Each row was made from one small tree. The marks that hang from a mark follow it in brackets, in alphabetical order. Every link used is in the known rows. Write each row's tree.
Known rows:
sota(zefi(puvon)): [  5  -4  -6  -2  22  28  -1   1  21  37  13   4   9  21  10  -1  -4  25
  20   7  -3   9  -4 -18  -9 -46   7 -20 -19  -3  -9  -5   0   6  -7  -3]
zefi(navalik): [ 14  -9  -6  -6  13 -12   0  -8 -29  15  69 -40 -11  13  24   7  -3  -6
  19   1 -19  11  14 -34  17 -10 -11 -15 -11  19  -5  13   6 -10  -7  14]
ranut(sota zefi): [ 30  -1   8  -8 -39 -33  25  12 -19  -5  12  52 -12   1  -1  -6 -12  24
  -3   2 -12 -36  29 -15 -15  11  -8   2  -2  24   6   5   2  -2  23  10]
gadir(zefi(nuli(nimu))): [-13  -5  -2  12  31 -22   9   8  23 -74  -9 -34  22  -4  11  -1  21  -4
  36 -33  16  11   0  -7   3  12   5  -9  -7  19  -9 -14  -3   8  -3   6]
ranut(zefi): [ 12   0   0 -12 -26 -48   3  21  10 -21  31  10 -13   3  13  -1  -1  32
   7  -2 -11  -1  11 -22  -6   1  -9  -4  -4  27  -9  17   4  -6  12  16]
fano(nimu nuli(ranut)): [-18   4  12   2  -7  -3   3 -46   9  25  31 -48  24   2  -1   2  12  40
   3   4  -7  82   9   2   6  -8  -4 -12  18  22 -25  54 -12 -11 -32   5]
zato(nuli(navalik)): [ -4  10 -16 -11  16  -6 -18  22 -40   3 -29 -59   0 -10   8   4 -13 -12
  -9 -21 -18   4   3   0   1  -1 -10  -2  -5   7  -2   5  22 -21  -4 -10]
nuli(sota): [  6   8  -2  -8  -3 -12   5   5 -15  20  16  47  -5   0  13   6  -9  12
  19  10 -19  -6   6 -11 -23  24   0   4  -4   6  -6   9   2 -14  -9   4]
zefi(navalik nuli(nimu sota) puvon): [ -4 -17  -7  33  89  -6  -9   5 -40  33  26  24  -5  17   9  -5  11 -66
  53 -11  12 -24 -14  -9 -18 -31   1   0 -13 -25  12 -18   9 -21   0   2]
zato(nuli(sota)): [  5  17 -10  -5  15  -9  -2  36 -56  31   4  44  -4 -12   4   5 -18  12
 -10 -14 -18  -8  -2  19 -27   9  -4   8  -8  12  -4   2  10 -23  -6  -1]
ranut(navalik): [ 17  -3  -3 -11 -19  -9 -34 -14 -26  -5 -12 -15 -15   4  10   3  -4  -6
  14  -1 -15   6  11 -34   9   2  -9  -5   2  20   2  16   6 -13   7  17]
zato(nuli(navalik ranut(sota))): [ -2   3  -4 -21   4  13   9   8 -48  34 -39 -54   4 -15 -10  -2  -9 -19
 -53 -15 -11   2  11  13 -10  30 -15   8   9  -4   6 -11  16  -7 -17  -1]
sota(ranut(navalik zefi)): [  9  -2  23   3 -39 -41 -24   4  -3 -28  -9 -29 -22   4  -2  -2   8   2
 -22   2   2 -34  12 -19  19   1 -18  15   2  32   3  30  -1  -1  36  15]
gadir(sota(zefi)): [ 33   8 -23 -20 -40  40  22  16  19  15  15   4  16   5   6  16 -11  25
  -4  14  -6   9  25   1   9  13  35  -7  -9  25 -14   1  -8   6 -12 -12]
navalik(ranut(sota zefi(nuli puvon))): [ 23 -11 -35  32  16 -27  22   9 -16  -8  13  59 -34  13   1 -11  10  24
   5   2   3 -48   9  20 -32 -35 -12 -15  -2   6  20  16   6 -20  55  -5]
sota(ranut): [  6   5  17   1 -19 -13  16 -15 -12  -3  23 -72   6   7  16   9   6  27
 -10   7 -10  -4   3 -15   5   1  -4   0  -5  27 -13  28  -9 -20   0   7]
sota(ranut zefi): [  1   8  21   0 -12  28  18 -12  25  -3  19 -43  13  11  10   4   6  27
  -8  18  -2   2  10  -2  26   8  -6  -5 -14  25 -14  11  -8   7  -7  -6]
sota(zefi(navalik(ranut) nuli(puvon))): [ -1  -6 -44  25  47  31   1  -8  36 -56  81  24 -27  14   6   1   1 -13
  30   9   8   5 -19  20  42 -24 -16 -29  -6 -16  13  -2   2   9  17 -16]
navalik(ranut(sota zefi(puvon))): [ 27  -4 -28  19 -12 -33  30   3 -11  34   4  67 -25  11   3  -7  -5  36
 -26  14  -3 -42  14   1 -43 -47  -5 -11  -6   2   7   6  -5 -11  58   1]
nuli(puvon): [  1   0  -6 -12  -7 -17  -2  -3   8 -23  32  -2   0   1   7   6 -24  23
  17   6 -12   5 -26 -26 -11 -20  14 -14  -1 -17  -4  11  -3 -13  -6  10]
ranut(navalik sota zefi): [ 36  -8  12  -7 -47 -29 -13   3 -34  -8 -26  60 -24   0  -8  -9 -12 -10
  -9   1  -7 -48  32 -19   0  14 -16  10   6  24  13   6   4   5  39  16]
gadir(nuli(sota) zefi(puvon)): [-23 -16  15   7 -27 -18  14  27  10  33 -13  45   9  -2  -2   4   6  23
  -6 -25  10 -18  -3   6 -42 -39  60  -2 -18 -14  -7   3   0  21   2 -15]
sota(zefi): [  7   6  -1 -12  -5  29   8  -1  22  -3  23   5   7   8  12   6  -4  27
  19  10  -9  22  12 -10  14   9  -5 -14 -11  22 -11   1  -2   8 -16  -1]
zefi(puvon): [  4  -9  -9  -4  17 -14  -4  -4 -18  38  18 -27  -2  17  16   2  -7  30
  21   3 -13   4  -6 -31 -29 -50   9 -20 -12   0  -7  14   1 -23  -4   9]
sota(ranut zefi(navalik puvon)): [ -1 -12  14  18  45  28  11  -7  -1  55  59 -62   0  33  12   0   6  -6
  -8  17   7 -18   1 -14  27 -56  -3 -14 -23  -2  -3   1  -4  11   3  -9]
nuli(nimu ranut sota): [-16   9   7 -10   4  -9  12   0   9  30  -9  11  14 -13   6   2  16 -18
 -16   6   5  34 -10  -9 -32  52  -1  23  11  -9  -9 -26 -12 -11 -30  21]
ranut(navalik sota): [ 34  -6   6 -10 -32   7  -9 -23 -49  12 -31  25 -11   4  -1  -2 -15 -16
  -2   3 -14 -31  28 -22   0  12 -11   0   4  17  11   7   6  -6  16  15]
zato(nuli(navalik(ranut) sota(zefi))): [-11  29 -38   9  23  42  -2  29   8  19 -44  60 -14 -11   0   4  -9 -19
 -32   1  -4  -3   9  48   0  20 -21   7  -8  -8   1 -23  12   5  19 -32]
nuli(puvon ranut(navalik) sota(zefi)): [-15   3   6 -19  -5  39 -33  -1  44   1 -13  73  -7 -10 -20  -3 -11 -27
 -19  24  10  10 -28   4   5  30   3  17  13 -46   6 -24  -6  35 -17   3]
navalik(ranut): [ 12  13 -41   4 -15 -13  15 -15   6  -4  26  -7 -22   3  23   8   4  37
  -6  10 -15  24   8 -10 -12  -1 -15 -18  -2  24 -10  18  -4 -29  16   9]
sota(zefi(nuli(navalik))): [-10  -2  -5  -1  30  40 -16  -2  32 -48 -14 -36   0   9   7  -1   8 -26
  51   0  -3  12   8   7  40  30 -15 -12  -4   6   5   7  18   7 -14 -24]
fano(nuli(sota(ranut))): [ -3  11  27  14 -16  -6  16 -10 -14  24   2   5   5   4   2   5   5  60
  23  19 -13 -11   5  30  -2   4   1  10   1  25  -2  16  -5  -7  -4 -14]
sota(zefi(nuli puvon)): [ -1 -11 -13  11  54  36  -7   2  15  -1  23  -4  -1  24   8  -6   8  13
  51   1   2   6  -6   3   3 -34   2 -26 -13   0   8   8   9  -2 -11 -12]
zato(nuli(nimu sota(ranut(navalik)))): [  0  15  21  19  10  -7 -23  19 -64  20 -70   6   8 -17 -11   3   6 -53
 -45 -18  12 -34  -6  18  -6  13 -11  35  -1   4   4 -15  -3 -20  16   6]
navalik(ranut(sota)): [ 28  11 -31   6 -25   1  39 -23 -23  11   6  35 -14   1  14   3  -7  26
 -21  15 -16  -9  24   2 -18   1 -15 -11   0  21   2   8  -6 -21  29   5]
navalik(ranut(zefi)): [ 13  11 -36   4 -27 -48  13  13  21 -27  31  30 -29   2  18   0   7  44
 -14   7  -7   7  14  -4 -11  -1 -19  -9  -3  30  -5  17  -6 -15  39   9]

Write each row's tree:
[  7 -14  -9   9  50  34  -5  -1   3 -27  76 -16  -9  20  15  -2  12 -21
  53  -3  -2  10  12   1  50   5 -20 -23 -12  21   7   6  11  11 -14  -5]
sota(zefi(navalik nuli))
[ -8  17  11  10  12 -13   4  29 -40   7   6  19   2 -16 -13   4 -28   7
 -38  -3  -3 -43 -36  28 -16 -17  11  16  -8 -27  -1   4  -4 -17   6  -9]
zato(nuli(puvon sota(ranut)))
[-23   1   0 -18  -7   1  -8 -18  19  11 -17 -92   5  -2   4   2  17  39
  21   9 -12  56   4   2   7  17 -10  -1  19  11  -1   3   5   1 -36  -9]
fano(nuli(navalik ranut))
[ -2  19 -48   3  12  -4  -7  15 -26  -1 -30 -42 -18 -10   9   6  -6  -2
 -34 -14 -15  11   5  17  -3  -5 -25  -9  -4  13  -2   4  12 -32  25 -13]
zato(nuli(navalik(ranut)))
[  5  14 -27   1 -15  48  19 -19  41 -16 -35  55  -6   0  -6   0 -27 -17
 -20  24   2 -29   0  16  10  -5  -5  -8  -1 -40   5 -26  -3  18  30 -26]
nuli(navalik(ranut(sota(zefi))) puvon)
[-23   7  11   9   0  -3 -24 -43  22 -14 -15 -24  24   4 -11   3 -23  -4
  37   1  -4  29 -12  -4  19 -50  10 -12  10 -33 -15  40  -1  -7  -3 -25]
fano(nimu nuli(navalik puvon))
[  1  13  11   8   3  -7   7  -2  -6  25 -27  54  18  -6   5   1   4  29
  50   4  -2  17   4  15 -18   8   5  14   2  12  -1 -25  -7  -7 -14  -1]
fano(nuli(nimu sota))
[ -5   6  25  12  22  32  10   1  21  12  56  39   1  12  -4   3 -16 -29
 -11  28   8 -39 -19   5  30  -8   4  11 -15 -35   1 -12  -8  28   3 -14]
nuli(puvon sota(ranut zefi(navalik)))
[-17  -6   0   9  20 -39 -23  19  41 -92 -32  -4  -1  -8  -9  -8   2 -48
  43 -16  22 -21 -30  -5   8  -4  -1   8   8 -37  13 -17   4  -4  16  -6]
ranut(zefi(nuli(navalik nimu puvon)))
[ 32  -6  11 -12 -25  48  -7 -18 -16   8 -36  57  -2   7  -6  -2 -14 -18
   0  11  -5 -22  33  -7  20  16 -14  -1  -1  19   9 -11   1  21  14   3]
ranut(navalik sota(zefi))
[-13  -1  23  24  14 -39  -6   7  22 -68 -38 -76   2   0   1  -6  33 -47
  15 -14  23 -30  -1   5  25  22 -21  17   2   6   5   4   0 -14  21  -7]
sota(ranut(zefi(nuli(navalik nimu))))
[-16   4  -1 -19  -1  -9   3   1  22  12  29  34  -4 -12  -6   2 -12  10
 -16  19  -3  16 -38  -5 -32  26  15  12  11 -40   0  -5  -8   1 -27  10]
nuli(puvon ranut sota)
[-14   0   5  -7  -4  -9  10 -15  15   9  -7 -57  23  -8   4   0  27  48
  20   0   6  71  -6   6  -9  10  -4   0  16  26 -10 -17 -16  -6 -37  16]
fano(nuli(nimu ranut))
[ 14  -6  12 -12 -19   8  -1 -28 -27  18 -55 -13   8 -11  -8  -5  12 -44
 -31  -1  10   9  11 -20 -10  38 -12  18  17   0   6 -29  -9  -5  -7  33]
nuli(nimu ranut(navalik sota))
[  22   -4   14   -4 -107    2   40    8   -9   18   10  -72   21   -5
   -2   24   12   25  -38  -10    4  -14   17   19    6   -1   67    7
   -5   33  -10   43  -13  -21   -5  -13]
gadir(nuli sota(ranut))
[ -7 -24  26 -16 -83   4  10  -8   4  -9 -42 -13   5 -17 -19  -4  17  -3
 -57 -27  14   1  22   5   2  28  31   6  10  16   4  -3  -3  39  -3   8]
gadir(nuli(ranut(navalik sota)) zefi)
[ 13   4 -40   9  17  31  15  -9  25   7  67   9 -21  17  23   6   3  -1
  -6  17  -5  24  19  -2  32  -9 -23 -22 -15  21  -5  -7  -5   8  18  -4]
sota(zefi(navalik(ranut)))
[ -1   0 -12 -20   1  -3 -33  13 -48  11 -14 -55 -14 -15  -6  -2   6  -3
 -42 -20  -6  34  -4  -1  -1  12 -18   3  12  17   4   8   6 -12 -15  22]
zato(nuli(ranut(navalik)))
[  0  -4  17 -13 -23 -27  18   3  19  -1 -53 -16   8 -15  -8 -11  13 -45
 -34   0  16  -8  14 -11 -13  46 -15  26  14 -11   1 -35  -2   7   3  14]
nuli(navalik nimu ranut(sota zefi))
[-18   0   8 -16  -9 -41  -6  12  46 -16 -37 -58   5 -12   2  -6  25 -31
 -18  -6  16  30  -1 -22  -6  36 -15  20  14 -10  -7 -22  -4   3  -7  16]
nuli(navalik nimu ranut(zefi))
[-29 -20  -6  -7  14 -14 -36  -2  39 -89  -4 -39 -11  -9 -15  -7  10  -6
  -1 -17  17  11 -35  -5  14  10   9  -5  18 -25   9   1   0  32  -7   7]
gadir(zefi(nuli(puvon ranut(navalik))))
[ 11  -1   1 -14 -16 -33  20  40 -22  -8  12  34  -7 -22 -26 -13 -19  23
 -64 -10   3 -21 -21  22 -29  -2   1   9  12 -20  11 -12   1   6   5  13]
zato(nuli(puvon ranut(sota zefi)))
[-19  21  32  11   9  36   8  -2  39  11 -65  -5  28   0   0   2  11 -57
 -11  15  18 -23   4  12  19  38  -6  31 -10 -21 -12 -37  -9  16  -4 -22]
nuli(navalik nimu sota(ranut zefi))
[-12  14  17  17  -2  -6  -7 -31   6  14  16  84  17  -1 -12   2 -27  16
  33  12  -6  14 -15  14 -10 -36  17   0   6 -32 -14  39  -8  -7  -4 -16]
fano(nimu nuli(puvon sota))
[ -6  15  18  18  -1  -6  -1 -33 -15  38  13  58  17   2  -1   7 -11  22
  34   9 -12  28  18  12  -4 -11   1   1   4   9 -20  49  -6 -14  -9 -12]
fano(nimu nuli(sota))
[ 13 -18   1  -5   0  15 -12 -25 -35 -18 -14 -21 -19  -1  -8  -9  15 -26
   1  -2  -3  -1  13   1   6  45 -20   0  21  13  22  16   7  -6  -7  18]
zefi(nuli(ranut(navalik sota)))
[-10  14  15   8  12  30   2   5  48  -3 -26 106  30  -6 -12  -2 -12  26
  51  15  16  10 -23  30  -2 -14  19   9  -1 -29   0 -52 -16  27 -15 -19]
fano(nuli(nimu puvon sota(zefi)))
[-13   4  -3   4  32   0 -19   2  -6 -23 -21   9 -14   0   6   0   1 -42
  49   0 -10 -17   4   6   3  45 -10   6   3 -10  12  13  21 -16  -8 -19]
zefi(nuli(navalik sota))
[ 22 -22  -1  13  19 -30   8  11 -21 -54  68  55 -28  10  -9 -12 -16 -28
  30  -4   2 -64  -2  -1  18 -13  -8  -7  -1 -16  28   6  12   6  29   1]
ranut(sota zefi(navalik nuli(puvon)))
[-11 -27 -12   3  38   2 -43 -13 -21   5  -2 -63 -22  10  -3 -10  23 -14
  16  -5   5  23 -19 -13  -6 -16  -9 -12  13  -6  14  22  11 -17 -11  13]
zefi(nuli(ranut(navalik)) puvon)
[  6 -18  16  19  23 -46   4  12 -17  36  67 -57 -19  27   7  -4  10   4
 -18   4   5 -42  -1 -25   3 -59  -6  -4 -17   3   1  19   0  -3  33   6]
sota(ranut(zefi(navalik puvon)))
[-17  -2  12  -5 -18 -45   1  12  53 -30   3   3  13 -15 -13 -12  15  55
  10   3  21  42 -31  10 -13 -17   8   9  19 -14   2 -29 -18  15 -14  13]
fano(nuli(nimu puvon ranut(zefi)))
[ 28 -12   7  -2   7  45  26 -12 -19  27  47  34   1  16   5   0 -14 -19
   4  15 -10 -19  36  -9  30   9 -14 -10 -14  15   4 -15   4  22   2   1]
ranut(sota(zefi(navalik)))
[  1  -5   4   0  21  53   1 -10  26 -52 -28  28   5   5 -15  -7 -21 -42
  38   6   6 -38  -7  16  25   7   1  -9   0 -40  19 -14  15  18   1 -32]
ranut(sota(zefi(nuli(navalik puvon))))
[ 21 -18   2   6  36  45  19  -9 -27  71  40  26  -1  29   5  -6 -17 -19
   5  13  -2 -32  22 -14   5 -46   0 -19 -23 -10   8 -18   4  17   7  -2]
ranut(sota(zefi(navalik puvon)))
[-33   2   7 -11   4  -7 -13 -18  46 -16 -43 -68  24 -14 -11  -4   8   6
  22   1  15  50 -34   1   1  -7   9   7  21 -38  -2 -36  -7   6 -34  -2]
fano(nuli(navalik nimu puvon ranut))
[ -7  -2  -1   9  38  30  -2   1  47 -69   3  22  24   1  -3  -2   1 -20
  51  -6  21  10 -32  10  18  -3   5 -10  -4 -22   2 -27  -5   4 -16  -3]
sota(zefi(nuli(nimu puvon)))
[-10  10  10   6   6 -10   0  -1  12  -1 -22  74  20 -11  -7   1 -13  28
  48   7   4   1 -28  17 -24 -18  19  12   5 -26   2 -30 -12  -1 -11  -6]
fano(nuli(nimu puvon sota))
[ -9   8 -11 -10  21 -10   7  22 -24  13  -8 -64  19 -21   2   1  16  -3
 -42 -24   6  54 -18   3 -22  18  -8   5   6  12 -11 -24  -3 -23 -29  25]
zato(nuli(nimu ranut))
[-14  -2  14   2 -16   0 -33 -53  -3  21  -5 -43   9   1 -11  -1  13   7
  -1   3  -3  69  13  -7  21  -8 -15  -4  24  17 -13  52  -7  -5 -18   8]
fano(nimu nuli(ranut(navalik)))
[  8  -8  -1  -8 -91 -12  38  28  25 -14 -31 -26  41 -18  -2  21  15   9
 -28 -40  23   7  18   8 -10   0  86   6  -9  22 -26 -15 -21  11  -6  -8]
gadir(nuli(nimu) sota zefi)
[ 26 -11   7   1   3  51 -14 -16 -21  49 -44  53  -4  18 -11  -6 -14 -15
   4  12   2 -36  19 -14  -3 -36  -1  -8  -8  -7  13 -15   3  19  20   0]
ranut(navalik sota(zefi(puvon)))
[-28 -13  21 -13 -65  -8 -13  12  22  -4 -34  18  -3 -21 -15   3  22  -6
 -44 -25  16  13   4   8  -7  42  36  22   9   3  -4  -1  -6  38 -11   1]
gadir(nuli(ranut(navalik) sota) zefi)
[  5   3  23   0 -20  34 -19 -18  12  -9 -19 -35  -1   9   2   2   7  -8
 -13  16   4 -11  12  -9  41   7 -15   5  -4  23  -3  10  -4  15  11  -1]
sota(ranut(navalik) zefi)
[-11  11  -9 -16  14  -5   2  33 -39  40  12   7  -6 -21  -4   1   1  11
 -41  -8 -11  21 -10  22 -32  38  -7  13   7   3  -5  -2   4 -15 -28   9]
zato(nuli(ranut sota))
[-26   4 -16 -21  17  -4 -19  20  -1  -7 -16 -71   1 -19 -12   0 -15 -14
 -41 -12  -3  22 -38   5  -7  -6   3   1  10 -40   0 -10  11  -7 -23  -3]
zato(nuli(navalik puvon ranut))
[-26 -15   1  -3  22 -10 -28   8  15 -45 -18   9 -20  -9  -7  -5  24 -19
   0 -14   9   2  -4   8   2  57  -4  13  16  -2   9   3   6  32  -9   3]
gadir(zefi(nuli(ranut(navalik) sota)))
[  8 -15  -7  12   5 -13  27  17 -11  45  42 -94   8  23   4  15   0   8
 -43  -4  11 -50  12 -15   2 -61  55  -5 -18   0 -17   7 -11  23  22 -12]
gadir(sota(ranut) zefi(navalik puvon))
[ -2  13 -12  -5  18 -13  -9  37 -37   7   6  69  -2 -17  -9   5 -35   7
 -10  -9 -11 -23 -33  19 -32 -18  13   5  -5 -28   3  -4   5 -16  -2  -6]
zato(nuli(puvon sota))
